Each row was made from one path, in order. Every step used is in the known rows, and no mark comes twice. Write each row's path.
Known rows
zadipe-leled-nagun-kivo-galeg: [ 2.698 -3.503 -1.008  0.874 -3.327 -0.510  6.230 -1.658 -4.642  0.720
 -1.716  1.610 -1.220 -6.108 -0.626  1.655 -3.426  4.417  0.871  1.131]
zadipe-leled-nagun-lezu-galeg-kivo: [ 1.177 -1.713  0.439  2.235 -5.260 -3.092  5.238 -0.869 -4.649  2.480
  2.407  2.266 -1.792 -6.410  2.452  2.651  1.070  3.545  2.657  2.685]
luret-nagun-leled: [ 0.105 -3.312 -0.667  3.741 -3.080 -2.408  1.424 -2.558 -1.561  2.865
  1.332  4.576 -0.547 -4.877 -3.017  0.086  0.019  4.263  1.135 -1.461]
leled-nagun: [-0.895 -3.223  0.321  3.353 -3.478 -2.543  2.795 -2.323 -1.473  1.188
  3.107  3.035 -2.571 -4.459 -1.269  2.214  0.297  4.490  2.034  1.909]
nagun-kivo: [ 2.861 -1.755 -0.054  1.152 -2.558  0.125  0.982 -2.397 -2.692 -0.581
  0.937  0.848 -3.040 -3.017 -1.810  3.057 -1.712  2.462 -1.222 -0.446]
galeg-kivo-nagun-lezu: [ 3.786  1.356  0.210  1.993 -2.293 -1.801 -0.578 -0.474 -2.521  4.160
  4.471  4.405 -5.886 -2.940  1.473  2.676  2.484  3.156 -0.354  1.078]
zadipe-leled-nagun-luret: [-0.251 -3.833 -0.290  2.858 -5.490 -2.903  4.217 -2.452 -2.300  3.092
  0.011  3.148  0.608 -4.539 -1.282  2.019  1.564  4.694  3.405  2.173]
nagun-lezu-galeg: [-0.042 -2.596  0.727  2.505 -3.126 -2.661 -0.585 -2.171 -2.317  0.715
  4.690  1.311 -1.685 -5.191  3.815  3.105 -1.452  1.690  1.206  2.942]
mepig-galeg: [-2.468 -2.116  1.487  2.948 -4.004 -0.639 -1.109 -1.592 -2.667 -0.329
  4.485  0.611 -1.033 -4.320 -1.063  4.145 -3.644 -0.095  1.935  1.567]
lezu-galeg-kivo-nagun-leled: [ 3.832 -1.673  0.066  2.697 -1.992 -2.593  0.519  1.898 -5.622  2.688
  3.418  1.640 -2.755 -4.968 -0.583  2.638 -4.481  2.594  1.396  2.306]
zadipe-leled-nagun: [-0.440 -3.399  0.136  2.707 -4.759 -3.334  5.218 -2.769 -2.954  1.545
  1.535  2.784 -1.138 -4.343 -1.308  1.735  0.306  3.888  2.730  1.858]
leled-nagun-lezu: [-1.119 -2.037 -0.419  3.366 -3.378 -2.936  2.704 -2.571 -0.486  2.212
  2.648  3.694 -3.213 -4.663  1.723  1.510  3.938  4.169  1.377  2.059]
kivo-galeg: [ 0.669 -3.815  0.783  1.400 -2.219  0.307  0.145 -0.326 -2.965  0.731
  4.875  2.016 -2.253 -5.628  1.273  3.490 -5.995  3.503  1.419  2.630]
leled-nagun-lezu-galeg: [-0.335 -3.461 -0.331  3.247 -3.480 -3.564  2.286 -2.237 -2.001  1.192
  3.093  2.541 -2.088 -6.365  2.963  1.728 -0.021  3.564  2.168  3.160]
moro-nagun-lezu-galeg: [ 0.633 -2.463  2.784  4.868 -1.766 -3.517 -0.901 -3.434 -2.003  2.620
  3.275  4.722 -2.128 -6.372  1.677  1.746 -3.422  4.124  1.623  1.939]
leled-nagun-kivo-galeg-katatin: [ 2.403 -2.263 -1.744 -0.075 -1.740 -1.136  4.246 -0.865 -3.805  0.903
 -0.094  1.868 -2.915 -7.159 -0.673  1.901 -4.957  4.490  0.277  0.797]
lezu-galeg-kivo-nagun: [ 4.285 -1.267  1.039  1.670 -2.734 -2.074 -1.157  0.767 -4.877  1.863
  5.321  2.209 -3.761 -4.582  0.319  3.821 -5.644  2.766  0.993  2.233]
moro-nagun-kivo-galeg-mepig: [ 5.891 -2.462  1.750  1.500  0.434  0.783 -0.141 -0.086 -3.290  0.345
  2.543  4.262 -1.514 -6.357 -2.064  2.454 -7.585  3.918 -0.865  0.092]
moro-nagun: [ 0.163 -2.256  3.187  4.803 -2.015 -2.347 -0.311 -3.391 -1.372  2.375
  3.326  5.416 -2.817 -4.626 -2.374  1.856 -3.452  5.000  1.760  0.656]
kivo-galeg-katatin: [ 0.224 -1.902 -0.186 -0.364 -1.582 -1.545  0.894 -0.621 -3.447  1.809
  5.040  2.085 -2.677 -6.418  0.810  3.343 -6.989  2.828  1.532  2.113]

Which path is each row?
[ 3.342  0.146 -0.358  3.104 -1.713 -2.131  1.470  1.462 -4.124  4.315
  2.507  3.088 -4.617 -2.928 -2.160  1.831  0.457  3.166  0.666  1.018]
galeg-kivo-nagun-leled
[ 3.466 -2.243 -0.372  1.208 -3.353 -0.069  0.130 -4.290 -1.612  0.735
  0.383  4.259 -1.867 -4.545 -2.721  1.810 -1.604  4.518 -1.370 -3.154]
luret-nagun-kivo
[ 1.793 -2.179 -1.737  4.237 -0.531 -3.840  0.689 -1.161 -2.756  3.290
  0.850  3.232 -2.601 -2.226 -2.389  0.023 -0.652  2.571  0.676  1.265]
kivo-nagun-leled
[ 0.622 -2.847  2.828  5.024 -2.928 -2.008 -1.418 -2.812 -0.689  4.141
  1.926  5.865 -0.971 -4.933 -2.551  2.390 -1.887  5.725  2.321  1.107]
moro-nagun-luret
[ 2.323 -1.363  0.925  2.008 -4.536 -1.476 -0.771 -2.260 -2.421  2.871
  4.673  4.698 -2.281 -6.997  2.413  2.718 -0.636  4.241  0.635 -0.598]
luret-nagun-lezu-galeg-kivo
[-0.834 -0.123  2.419  1.988 -4.848  0.956 -0.266  0.864 -4.132  0.465
  5.682  0.660 -2.695 -5.045 -1.239  5.584 -2.481  0.480  1.836  1.283]
mepig-galeg-kivo
[ 3.702 -2.872 -0.206  0.214 -1.596  1.814  1.096 -0.828 -3.670 -0.565
  0.827  0.600 -2.736 -5.513  0.163  3.314 -5.834  3.543 -1.128  0.540]
nagun-kivo-galeg
[ 6.239 -3.004 -0.821 -1.052 -1.501  1.672 -0.416 -1.149 -2.652 -0.416
  2.750  4.055 -0.086 -6.496 -1.400  2.342 -5.756  3.707 -1.879 -2.249]
luret-nagun-kivo-galeg-mepig
[ 3.096 -1.455 -1.080 -1.241 -1.142  0.077  1.791 -1.033 -4.286  0.447
  1.319  0.644 -2.917 -5.967 -0.291  3.247 -6.580  2.764 -0.852  0.116]
nagun-kivo-galeg-katatin
[ 4.202 -3.234 -0.499  0.476 -2.619  1.521  0.259 -2.624 -2.647  0.781
  0.210  4.230 -1.592 -6.577 -1.008  1.804 -5.766  5.399 -1.240 -2.320]
luret-nagun-kivo-galeg
[ 5.750 -2.949 -0.549 -1.605 -0.514  1.998  0.284  0.934 -3.604 -1.664
  3.743  0.757 -1.020 -5.007 -0.370  3.767 -5.826  1.526 -1.762  0.761]
nagun-kivo-galeg-mepig
[ 3.745 -2.757  1.994  2.906 -0.578  0.755  0.611 -2.038 -3.353  1.506
 -0.154  4.038 -2.949 -6.604 -1.543  1.939 -7.424  5.661 -0.449 -0.019]
moro-nagun-kivo-galeg
[ 0.610  0.055  0.229  3.380 -2.566 -1.113  0.246  2.176 -5.097  2.649
  2.245  1.376 -2.725 -4.204 -2.254  2.970 -1.840  0.347  1.439  1.073]
mepig-galeg-kivo-nagun-leled
[ 2.634 -1.784 -1.020  2.849 -1.190 -4.240 -1.982 -2.718 -2.428  2.664
  3.334  3.408 -3.137 -3.769  3.025  1.279 -2.388  2.139  0.199  2.376]
kivo-nagun-lezu-galeg
